Known rows, with every way that one mark hangs from another:
J260[J69 J827[J570]]: [-12.2 -13.3 -21.8  -6.9 -17.3   9.7 -23.5 -25.7 -18.0  -6.5   4.3   6.0
  38.3 -31.5 -36.5  -7.2 -10.8 -12.6 -20.4   3.0  26.3   7.2 -22.1 -22.1]
J123[J328 J895[J917[J827[J570 J826]] J919]]: [ 16.3 -42.5   9.7  -4.8 -18.4 -44.7 -14.4  17.3  37.1  40.2 -33.2  -1.3
   5.1  -5.7  50.8   5.1  25.1 -21.0  26.8  -2.6 -31.5  -8.8   3.7 -22.7]
J919[J895]: [  5.4  17.9  10.9  21.9  26.4  34.7  15.1 -18.1  12.8   6.3  39.0   7.6
 -15.2   5.6 -25.2 -31.7 -22.0   3.9  26.5 -24.0  61.0   6.6  23.4  10.2]
J260[J827[J570 J826]]: [-39.1  -6.9  -6.0  -4.1 -14.6 -12.6   3.9  15.4  -8.0  13.9  12.3  -2.6
  25.6   3.2  -5.6   1.0  18.7  26.8 -19.7  12.0   4.1   0.9   6.4  -0.5]
J827[J260[J69] J917[J895[J123[J328]]]]: [ -2.9  21.1   2.1  -2.8  -2.0  12.2  -5.3 -16.0 -12.9   2.3 -10.1  33.3
  -5.1 -19.6 -18.7  41.0 -31.9 -42.7 -14.9  17.3  -8.7 -12.6 -18.3   9.0]
J69[J260[J827]]: [-14.3  28.1  -3.3   7.4  15.3  34.3  15.7 -18.3 -16.8 -12.6  10.7 -14.9
 -20.8   0.4 -28.3 -24.7  13.3  33.8 -25.0 -23.8  41.1 -12.8  19.2  -6.8]
J859[J260[J69 J827[J570 J826 J917]]]: [-41.7 -13.3 -33.5 -36.5 -32.7   4.8   9.1   0.7 -29.4  -9.5 -11.7 -12.1
  14.7  -1.8 -34.8 -15.4   8.5  -1.4 -47.2   9.4 -14.6   7.9 -33.0   7.9]
J859[J260[J827[J826]]]: [-25.2  -0.1 -12.3 -19.6 -21.7  14.5  34.8  -5.0 -31.6 -16.8   0.7 -25.5
 -11.3  21.3 -25.3 -43.5  22.8  34.7 -33.7 -10.3  30.2   0.2 -12.8  -5.4]
J917[J895[J123 J919]]: [ 32.6   5.1   3.7  27.4  24.0   3.5  35.8  19.2 -10.5  -8.7  15.1  12.7
   8.9  10.3   5.2 -13.6   7.2  24.6  27.2   7.5  15.1 -25.6   8.4  17.6]
J123[J328 J895]: [ 18.3   9.8  17.7   7.0 -13.5  -1.4   0.9 -36.5   0.0  36.1 -31.5 -10.6
 -13.8 -21.8  24.4 -27.1   1.5  -7.9  19.7  -5.4  56.8 -29.7  20.3 -10.6]
J570[J827]: [ -9.1  11.3  15.5   5.1  -2.0  13.5 -20.5 -19.7 -20.9 -12.9  17.6 -35.9
 -21.6  13.5  27.2 -24.1  13.7  18.1  26.2 -15.4  62.7  -5.8   9.7  14.4]
J859[J260[J69 J827[J917]]]: [-17.5  -3.2 -22.8 -25.6 -23.7  25.0  13.5 -30.7 -39.5 -37.9  -2.9 -22.7
  -2.3 -12.2 -45.5 -32.1   6.9 -10.1 -32.4  -3.1  25.1  11.3 -44.5  -2.9]
J328[J123[J895[J917 J919]]]: [ 35.8 -11.2  38.0  10.7  -4.8  -8.0  15.7  24.6  47.8   5.5 -17.6 -17.9
  -1.3   8.0 -14.1  -1.1  -5.5 -12.9  43.2  11.9   6.0 -10.7  23.0 -13.1]
J917[J827[J260[J69] J570 J826] J895]: [-22.1  12.3  -9.1  -7.4 -26.1   1.0 -42.4   6.1 -22.9  46.5 -21.4  66.0
  37.0  -4.7   2.3  17.6 -43.2  -4.0   2.5 -15.4 -38.9  12.1  16.0  -0.4]
J69[J260[J827[J570 J826]]]: [-38.0  18.8 -13.1  -3.2   4.4  14.0  10.4  12.4  -7.6  14.6  -0.1  -3.6
  -3.1  10.7 -18.9  -6.2  15.1  42.5 -40.3 -11.3  -0.2 -17.1  29.1   4.2]
J859[J260[J69 J827]]: [ -3.8  -5.5 -25.3 -21.2 -23.7  31.6  11.9 -37.0 -40.1 -34.9  -5.6 -20.0
  -2.0  -6.9 -49.8 -51.1  -1.3   3.4 -34.0 -19.6  48.7   5.1 -35.3 -24.2]
J826[J827]: [ 26.2  29.1  -8.3   6.3   8.9  20.2   0.9 -36.8 -19.2 -33.0  -8.9 -38.4
   6.7   2.9  22.0 -40.5   2.0  28.9   4.0 -20.6  36.4  14.7   6.3  19.1]
J328[J123[J895[J917[J827] J919]]]: [ 33.9 -15.9  35.6   6.9 -10.4 -11.7  -7.0  16.2  38.4   5.7  -9.5 -12.0
   1.2  -0.3  -3.1   1.8  -5.0 -17.7  49.0   4.2  -1.1   0.9  14.6 -23.5]
J69[J260]: [ -2.6  36.9  -0.8   4.3  35.3  39.3  22.6 -12.9  -7.4  -6.3  -3.2 -11.8
 -47.5   9.2 -17.4 -31.5  -6.6  36.9 -18.7 -24.2  40.8 -15.6  39.4  12.4]
J328[J123[J895[J917[J827[J570 J826]] J919]]]: [ 14.9 -22.5  26.8  -2.3 -18.5 -28.4 -10.8  41.4  46.6  28.2 -17.6  -4.8
  15.3   7.9   5.0  17.0  -3.4 -10.4  36.8  14.7 -33.2  -1.6  22.9 -14.4]
J69[J260[J827[J917]]]: [-27.9  31.5  -2.5   3.6  15.9  27.8  16.6 -12.3 -15.0 -16.8  12.8 -18.8
 -20.5  -7.0 -22.7  -6.3  21.2  21.2 -25.6  -6.9  17.3  -5.0   8.6  11.2]
J895[J123 J917[J827[J260 J570]]]: [ -0.4 -27.3 -11.1   0.1  21.6 -22.1 -22.7  -1.6  -9.8 -25.8  50.7   7.9
 -35.6  13.9   9.9  22.8  -0.7   6.2 -25.7   8.2 -23.8  27.0 -27.9 -29.2]
J917[J827[J260[J69] J826] J895[J919]]: [  4.6   0.1   7.3  -1.1 -17.0   6.6 -16.7  20.1   3.2  17.2 -29.8  50.9
  30.1   0.8   6.8  20.7 -22.4  -8.6  25.6 -32.4 -35.6   8.2  20.6  -9.9]
J917[J827[J570 J826] J895[J123]]: [-14.9   2.6 -18.1   8.9  -3.0 -21.6 -26.5  24.1 -40.6  34.0  26.9  36.8
  25.0   6.1  38.4   6.6  -3.5  29.6   4.9  14.2 -37.1   1.3   6.6  11.6]
J123[J328 J895[J917[J827[J260 J826]] J919]]: [ 19.3 -33.1  23.1  -5.6 -19.3 -32.5  -7.0   9.8  42.7  30.1 -38.9   0.6
 -10.7  -0.3  39.3  15.9  20.0 -27.1  22.5 -16.4 -21.7  -6.5   9.6 -36.6]
J260[J69 J827]: [  1.1  -4.7 -11.0  -2.1 -13.6  25.2 -10.8 -29.1 -15.9 -30.0   5.2  -6.7
  20.2 -25.8 -35.7 -12.1  -1.4 -15.2 -16.6  -9.0  43.8   8.6 -19.0 -34.3]

Rows:
[ 12.0  20.7 -20.4 -11.8  -7.5  17.3 -29.3 -47.8 -14.5 -10.4 -35.2   0.6
  30.2  -9.3  -8.1 -10.3 -36.4   7.0 -18.3 -25.3   8.2  13.6   0.8   7.1] : J826[J827[J260[J69] J570]]
[ 30.5   3.5  40.0   8.8  -7.1   2.3  13.1   7.8  34.4  15.9 -23.7 -13.5
   6.8  -6.5 -16.5  -6.4 -14.3  -1.8  47.0   7.5  33.3 -23.8  35.8  -5.5] : J328[J123[J895[J919]]]
[ 26.9   4.4  32.6   9.7  -9.1   0.3   4.1   8.9  28.7   9.4  -7.8 -17.6
  -9.9   6.0 -15.9  -6.5 -13.7 -13.2  29.6  14.7  16.9  -5.7  23.3 -12.9] : J328[J123[J895[J917]]]
[-53.5   3.8  -6.3 -33.0  -8.2  -7.9  -7.0  27.3  19.5  25.7 -30.0  26.1
   5.6   0.0 -17.4  57.7 -28.2 -17.5 -39.1  21.3 -54.7   6.7  19.9  32.2] : J827[J260[J69] J570 J826 J917]
[ -4.2  21.3   4.0  13.2  13.2  -3.3  16.8   0.8 -22.1   3.8  20.7   2.8
 -10.9 -10.0  18.3   9.0   3.2  -9.5  10.5  36.9   5.5 -14.0 -17.0  35.7] : J827[J917[J895[J123[J328]]]]
[-10.4   1.2   6.1   2.1   7.2 -24.2  34.7  59.5  14.6  18.6  -0.9   1.8
   2.0  13.0  38.0  36.2  27.4  -2.1   5.9  39.2 -46.2 -22.2   4.8  42.0] : J827[J826 J917[J895[J123[J328] J919]]]
[ 11.2 -44.3  -0.9 -10.4  10.3 -16.7 -16.6  12.6  33.6 -20.3  -4.0  15.8
  -4.5   3.1  -4.6  17.4  -9.3 -23.1  11.5 -16.6 -37.0  30.4 -17.8 -25.5] : J895[J917[J827[J260[J69] J570]] J919]
[  2.4  -8.2   9.5   0.7  13.3   0.7 -12.5  -9.9   5.3 -26.9  21.4   2.8
 -40.9  13.5   4.0   1.8  -7.0  -8.0   1.1 -18.6  -0.6  40.1  -8.3 -24.5] : J895[J917[J827[J260]]]
[ 41.1 -50.7   2.2   5.5  34.1 -30.3  28.1  26.7  38.9 -32.0  25.8 -24.8
 -42.5  17.5  24.9  13.3  30.0 -13.2  -4.2  19.9  -3.6 -15.5 -35.5 -28.2] : J895[J123[J328] J917 J919]
[ -1.5  31.5 -14.9  -0.5  -7.5  -9.7 -20.8 -32.5 -27.1  10.4 -15.4   9.3
  32.5 -11.3  22.6  14.2 -14.7  -1.9  -6.2  12.1 -24.1  -3.8 -23.4  38.3] : J826[J827[J260 J570 J917[J895[J123[J328]]]]]
[ 27.7 -10.9   2.1  17.8   6.6 -13.6 -16.7  -7.0 -23.6   8.1  17.9  25.1
  10.8 -16.5  40.1  -3.2   3.6  -0.7  38.3  -3.9   8.8 -13.3 -23.3 -14.5] : J917[J827 J895[J123[J328] J919]]
[ -9.6  15.5  -3.5  10.1  12.7  10.7  18.2   1.6 -10.5  -3.5  10.5  -4.1
  -5.1 -10.9  -8.5   8.4  28.2   9.0 -15.3   3.1   0.6 -31.5 -12.4   1.7] : J69[J260[J827[J917[J895[J123[J328] J919]]]]]
[-23.7  10.1   5.1   3.3  11.8 -18.0  14.2  15.8  -3.4  17.5   0.7  41.3
  15.9  -3.1 -13.6  41.0 -14.6   2.8   7.6  29.8 -36.1 -14.5  -0.8  47.2] : J827[J260 J570 J917[J895[J123 J919]]]
[ 10.9  19.2 -22.4   8.4   6.5 -13.8  -0.8  -0.8 -21.1 -10.1  -2.9 -13.0
  48.1  -4.4  33.3  -5.4  11.7  19.0  15.7  19.1 -35.3   2.6 -16.3  56.6] : J826[J827[J570 J917[J895[J123 J919]]]]
[-0.5 20.8 15.2 14.8 16.2  2.1 36.0 19.7  1.5 -4.2 -2.3  3.9  6.2 -3.9
  7.0 -1.0  8.0 -1.8 38.8 18.7 -4.1 -2.4  6.4 54.8] : J827[J917[J895[J919]]]
[-12.2   8.3   5.1 -19.2  -5.7  22.7   7.1  11.0  20.2   1.9 -32.8  16.2
 -15.9  16.9 -23.2  25.1 -29.2  -2.3 -35.5 -18.6   1.1   1.1  38.6 -11.1] : J827[J260[J69] J826]
[ 26.3  -9.0  16.1   8.3 -10.6 -14.4   4.1 -14.3  17.3  22.7 -22.2 -15.9
 -23.6  -4.2  26.1 -19.5  12.3 -22.7  13.7   1.1  22.5 -14.4   5.0 -19.3] : J123[J328 J895[J917]]
[ -6.1  24.6 -19.9 -17.1  -7.2   9.0 -27.1 -39.9 -10.2 -14.4 -31.2  -5.6
  29.1 -16.3  -1.3  11.5 -26.8 -10.2 -18.4  -4.7 -19.7  21.5 -10.9  31.5] : J826[J827[J260[J69] J570 J917]]
[ 18.7 -23.1  -2.0  17.6  25.8  -1.4 -21.9 -10.9  13.9  -3.0  72.7   5.7
 -33.4   5.4   8.2  -0.6  -5.2 -27.3   9.4  -8.8  16.0  16.4 -31.6 -34.3] : J919[J895[J123[J328] J917[J827]]]
[ -1.9  -9.2   5.2  14.3  17.8  10.3  -6.3  15.5  29.6   1.6  50.4   8.3
 -20.5  23.5  -0.8  -8.9  -5.1 -11.8  20.7 -22.8  -4.0  37.2   8.3  -7.9] : J919[J895[J917[J827[J826]]]]
[  1.7 -13.6   0.3  -6.1 -20.3 -10.8 -25.0   6.0  10.8  17.7 -23.9  12.0
   4.4   3.5  10.3   6.5  -1.5 -10.1  -2.6 -13.8 -38.0  19.8  26.0 -18.9] : J123[J895[J917[J827[J260[J69] J570 J826]]]]
[  2.9  27.1 -10.2  -4.9  -1.7  10.0 -16.0 -43.9 -16.2  -5.4 -23.1  -6.2
  19.4   1.1   3.1 -15.5 -24.2  27.7  -9.6 -20.9  16.4  10.4   8.4  19.8] : J826[J827[J260 J570]]
[-31.5 -14.7 -18.8 -10.1 -30.2 -14.7  -6.7  38.6   4.1  14.1 -12.4  20.9
  68.7 -18.5 -12.6  31.5  13.1 -24.5  -8.5  25.8 -54.7   1.3 -15.8  15.1] : J260[J69 J827[J570 J826 J917[J895[J919]]]]
[ 36.8 -42.0   0.8  11.1  43.6 -19.3  39.8  39.9  30.9 -53.8  36.7 -27.5
 -36.4  30.6  10.7   6.7  34.5  10.2  -3.7  16.3 -13.7   0.5 -16.3 -12.1] : J895[J123 J917 J919]
[-51.4  22.2 -13.3  -7.3   6.2   7.4  11.9  17.5  -6.4  12.4   4.2  -8.5
  -4.5   4.0 -14.0  10.5  22.8  29.6 -38.7   6.2 -21.8 -10.7  20.2  23.1] : J69[J260[J827[J570 J826 J917]]]
[ 20.9 -34.6  -8.8   0.9  20.8 -25.7 -22.9  -8.2  -5.4 -24.7  50.0 -15.9
 -50.9   1.7  38.9   9.5  15.0 -18.0 -14.9  14.9   0.2  14.2 -48.0 -45.9] : J895[J123[J328] J917[J827]]
